Each row comes from the steps of one path. Every step used is in the known rows, and no mark comes twice. Write the path behind each row, first mark first.
Known rows:
mero-gamelag-viguru-difo: 13 4 -10 3 6 2 33 16 -4 -12 15 4 6 4 7 -13 -6 11 -9 -14 -5 17 13 15
mero-sulov-famak: -3 16 6 -4 0 6 -13 -25 -29 19 -1 11 28 31 11 6 -14 -14 3 -4 -2 -16 21 12
mero-muvat-ruvosev-famak-sulov: -29 3 6 11 10 7 -11 -8 19 -4 3 7 -14 4 -21 13 10 -21 5 -4 1 -9 -20 4
ruvosev-famak: 5 1 1 1 30 -3 5 -14 -13 4 -4 0 1 8 1 -3 3 -20 -5 -1 -11 7 7 8
viguru-sulov: 3 0 9 10 2 4 -7 -15 12 7 0 -2 14 4 4 16 -1 7 20 -2 -1 -7 -3 0
viguru-difo-muvat-mero-gamelag: 8 -4 -1 -8 10 -37 23 13 -23 -18 0 10 15 -22 2 0 -4 8 1 -16 -7 17 18 -8
sulov-vemoz: 26 -3 -6 -26 2 -3 6 -16 11 16 -12 -25 9 11 28 8 -4 6 4 23 3 5 11 -16
gamelag-viguru: 20 0 8 -15 7 -5 -4 8 12 -11 9 0 5 6 17 -5 -17 9 -2 2 9 6 3 0
muvat-ruvosev-famak-sulov-vemoz: -5 -2 0 -3 5 14 -10 -18 20 17 -14 -18 -13 1 3 9 13 -5 3 17 6 -12 -13 -9
gamelag-viguru-difo-muvat: 22 12 -26 -10 -10 -9 0 4 -20 -6 5 -4 5 20 8 -12 -20 35 -13 -13 2 21 -11
 0
vemoz-sulov: 25 4 8 -25 25 -7 -10 -7 -5 -8 -11 15 17 12 3 5 5 -18 23 5 24 16 -1 -13
gamelag-mero-sulov: 7 -6 5 -3 12 7 -26 4 9 4 5 0 38 3 26 -9 -2 -7 9 -10 14 3 -3 10
mero-gamelag-viguru: 14 -8 7 -23 4 -8 8 12 2 -23 8 14 7 -6 22 -1 -13 -1 3 -7 6 1 14 0
ruvosev-famak-sulov-vemoz: 5 2 3 -4 5 14 -2 -30 15 18 -18 -22 -8 7 12 11 8 3 1 9 6 -6 -13 -7
mero-muvat-ruvosev-famak-sulov-vemoz: -7 -2 -3 -1 -9 16 -3 -18 24 17 -9 -16 -17 4 -2 19 12 -11 0 19 0 -7 -9
 -11
difo-muvat-ruvosev-famak-sulov-vemoz: -2 0 -9 -10 -4 11 -20 -21 8 15 -19 -19 -13 4 4 8 7 6 1 14 7 -10 -20 -16
gamelag-mero-muvat-ruvosev: -10 -14 -12 -6 -3 1 -9 28 30 -10 12 1 1 -8 -9 1 4 -13 4 23 -8 11 8 -6
mero-sulov-famak-ruvosev: -13 7 3 1 2 -17 -5 -12 -9 0 -1 1 13 10 7 6 -16 -21 5 -15 11 -28 13 13
viguru-muvat-mero-gamelag: 0 -10 11 -7 5 -35 30 3 -22 -15 0 12 6 -19 7 8 -1 -2 3 -4 -6 9 21 -7
viguru-gamelag-mero-muvat-ruvosev-famak-sulov: -26 4 1 15 -1 18 -12 7 19 -10 -8 1 -17 -12 -27 -2 25 -9 -4 -1 -9 2 -17 5
vemoz-sulov-famak: 10 18 5 -17 9 4 -6 -23 -29 8 -15 18 9 25 -7 5 -2 -13 8 11 6 5 21 -4
viguru-difo-muvat-mero: 16 4 1 5 11 -37 10 11 -17 -2 0 -7 9 -10 -9 -7 -9 25 -8 -7 -5 25 5 -10
gamelag-viguru-difo-muvat-mero-sulov: 14 0 12 10 1 -18 -12 11 -17 8 12 3 26 -2 5 -3 -11 5 -3 -18 13 4 -3 0
difo-viguru-muvat-ruvosev-famak-sulov: -29 2 5 7 11 12 -8 -14 5 1 2 10 -28 9 -17 -7 9 -6 4 -6 6 -18 -43 4

Which path is each row?
18 8 -10 8 7 5 23 12 5 -2 14 -6 4 13 2 -18 -10 19 -13 -6 -3 19 4 15 -> gamelag-viguru-difo
-13 9 14 7 22 3 -9 -23 9 -3 -6 3 -6 9 -6 5 4 -6 4 -17 6 -6 -24 9 -> ruvosev-famak-sulov
-16 -1 3 11 -15 -6 5 -5 -1 -10 0 6 -7 -11 0 13 -11 -4 6 -14 3 -31 17 10 -> mero-gamelag-viguru-sulov-famak-ruvosev
7 -8 -7 -5 -12 0 5 8 26 -9 8 -3 10 3 8 6 -5 0 -4 10 -10 27 9 -2 -> gamelag-mero-muvat
-11 -5 -14 10 3 12 1 21 -1 -4 -5 -1 -14 -14 -25 -7 25 -28 -13 18 -27 15
 17 5 -> viguru-gamelag-mero-muvat-ruvosev-famak
-8 -7 -17 -8 -10 2 -6 34 22 -16 3 -2 -2 -13 -16 -3 13 -10 -1 26 -18 14
 12 -7 -> viguru-gamelag-mero-muvat-ruvosev
-14 2 11 16 -15 -21 2 -3 -17 1 2 0 -4 -1 1 6 -16 -7 -9 -9 13 -25 11 9 -> gamelag-viguru-muvat-mero-sulov-famak-ruvosev
-2 6 -31 -13 5 -13 -11 18 -10 -6 5 -2 6 8 -10 -12 -5 9 1 6 -4 7 -7 -6 -> viguru-difo-muvat-ruvosev
10 4 0 -4 0 11 -21 14 -1 -2 -8 -5 35 -4 17 -14 12 -5 3 -7 2 7 4 10 -> viguru-gamelag-mero-sulov
-16 -6 16 20 -10 -18 10 2 0 -9 0 4 -11 -28 -8 13 -8 -3 5 -13 4 -27 22 6 -> muvat-mero-gamelag-viguru-sulov-famak-ruvosev
-23 5 -7 11 5 11 -9 3 -2 -12 3 12 -16 -5 -16 -4 7 2 -3 -19 4 -8 -25 9 -> mero-gamelag-viguru-difo-muvat-ruvosev-famak-sulov
5 -15 24 17 -6 -1 1 8 11 -6 10 9 5 -27 1 16 2 10 15 -8 2 -8 9 -2 -> muvat-mero-gamelag-viguru-sulov
-5 -5 -7 -3 -17 34 -1 -1 28 12 -15 -17 -30 -11 -8 -6 24 1 -4 21 -7 -4
 -19 -12 -> difo-viguru-gamelag-mero-muvat-ruvosev-famak-sulov-vemoz
7 2 -8 -19 -6 -4 22 -19 -17 1 5 7 -15 29 13 -14 -14 15 1 3 2 -1 -28 -5 -> difo-viguru-muvat
22 -10 12 0 -18 -1 1 -9 -4 28 -2 -20 8 1 27 11 -1 5 -3 16 14 -4 7 -13 -> gamelag-viguru-muvat-mero-sulov-vemoz
-8 -4 -23 4 10 3 0 16 -26 -6 5 9 -12 -6 -12 -13 7 -12 -10 -5 -14 4 5 5 -> mero-gamelag-viguru-difo-muvat-ruvosev-famak
-8 -9 -14 -14 -9 9 -2 37 25 -14 7 5 -10 -13 -17 -16 11 -9 3 23 -16 7 0
 -9 -> difo-viguru-gamelag-mero-muvat-ruvosev
-5 6 10 10 -21 21 -1 -17 -17 9 1 14 1 7 0 14 -9 9 5 0 -11 -17 27 9 -> mero-gamelag-viguru-sulov-famak
11 -1 2 11 10 -9 37 24 -2 -10 17 3 4 -14 -3 -13 -3 13 -11 -13 -7 20 19
 11 -> muvat-mero-gamelag-viguru-difo
4 -6 22 4 4 -16 1 -5 -17 13 11 10 14 3 9 -3 -6 -8 7 -10 13 -9 -13 -2 -> difo-viguru-muvat-mero-sulov
11 -1 -8 -12 -19 9 15 18 18 -14 1 1 -4 -4 -4 -11 6 5 -7 10 -20 24 2 -4 -> difo-viguru-gamelag-mero-muvat
19 0 3 6 4 -32 7 17 -13 -3 5 -5 3 -12 -8 -10 -13 30 -13 -6 -1 24 3 -9 -> gamelag-viguru-difo-muvat-mero
-5 8 18 6 -8 -1 2 -22 -38 25 4 16 6 19 -1 -3 -11 -3 -3 -1 -3 -17 9 4 -> difo-viguru-muvat-mero-sulov-famak
-7 8 -1 18 -11 -20 0 6 -20 2 4 -1 2 -4 -4 -3 -20 2 -11 -22 10 -17 10 10 -> gamelag-viguru-difo-muvat-mero-sulov-famak-ruvosev
-26 1 2 8 1 24 -9 9 22 -9 -3 8 -26 -12 -29 -13 22 -8 -1 -3 -7 -5 -31 3 -> difo-viguru-gamelag-mero-muvat-ruvosev-famak-sulov
20 -12 2 -6 -23 20 4 -11 16 15 -6 -16 1 -8 25 19 3 13 11 15 4 -10 11 -13 -> mero-gamelag-viguru-sulov-vemoz
-25 1 5 15 2 12 -13 -9 6 -3 2 5 -25 5 -15 3 8 -3 -4 -3 8 -12 -31 8 -> gamelag-viguru-muvat-ruvosev-famak-sulov
-3 5 -18 2 -6 17 -6 -17 5 19 -14 -23 -15 8 -2 3 11 12 -6 8 2 -3 -19 -9 -> viguru-difo-muvat-ruvosev-famak-sulov-vemoz
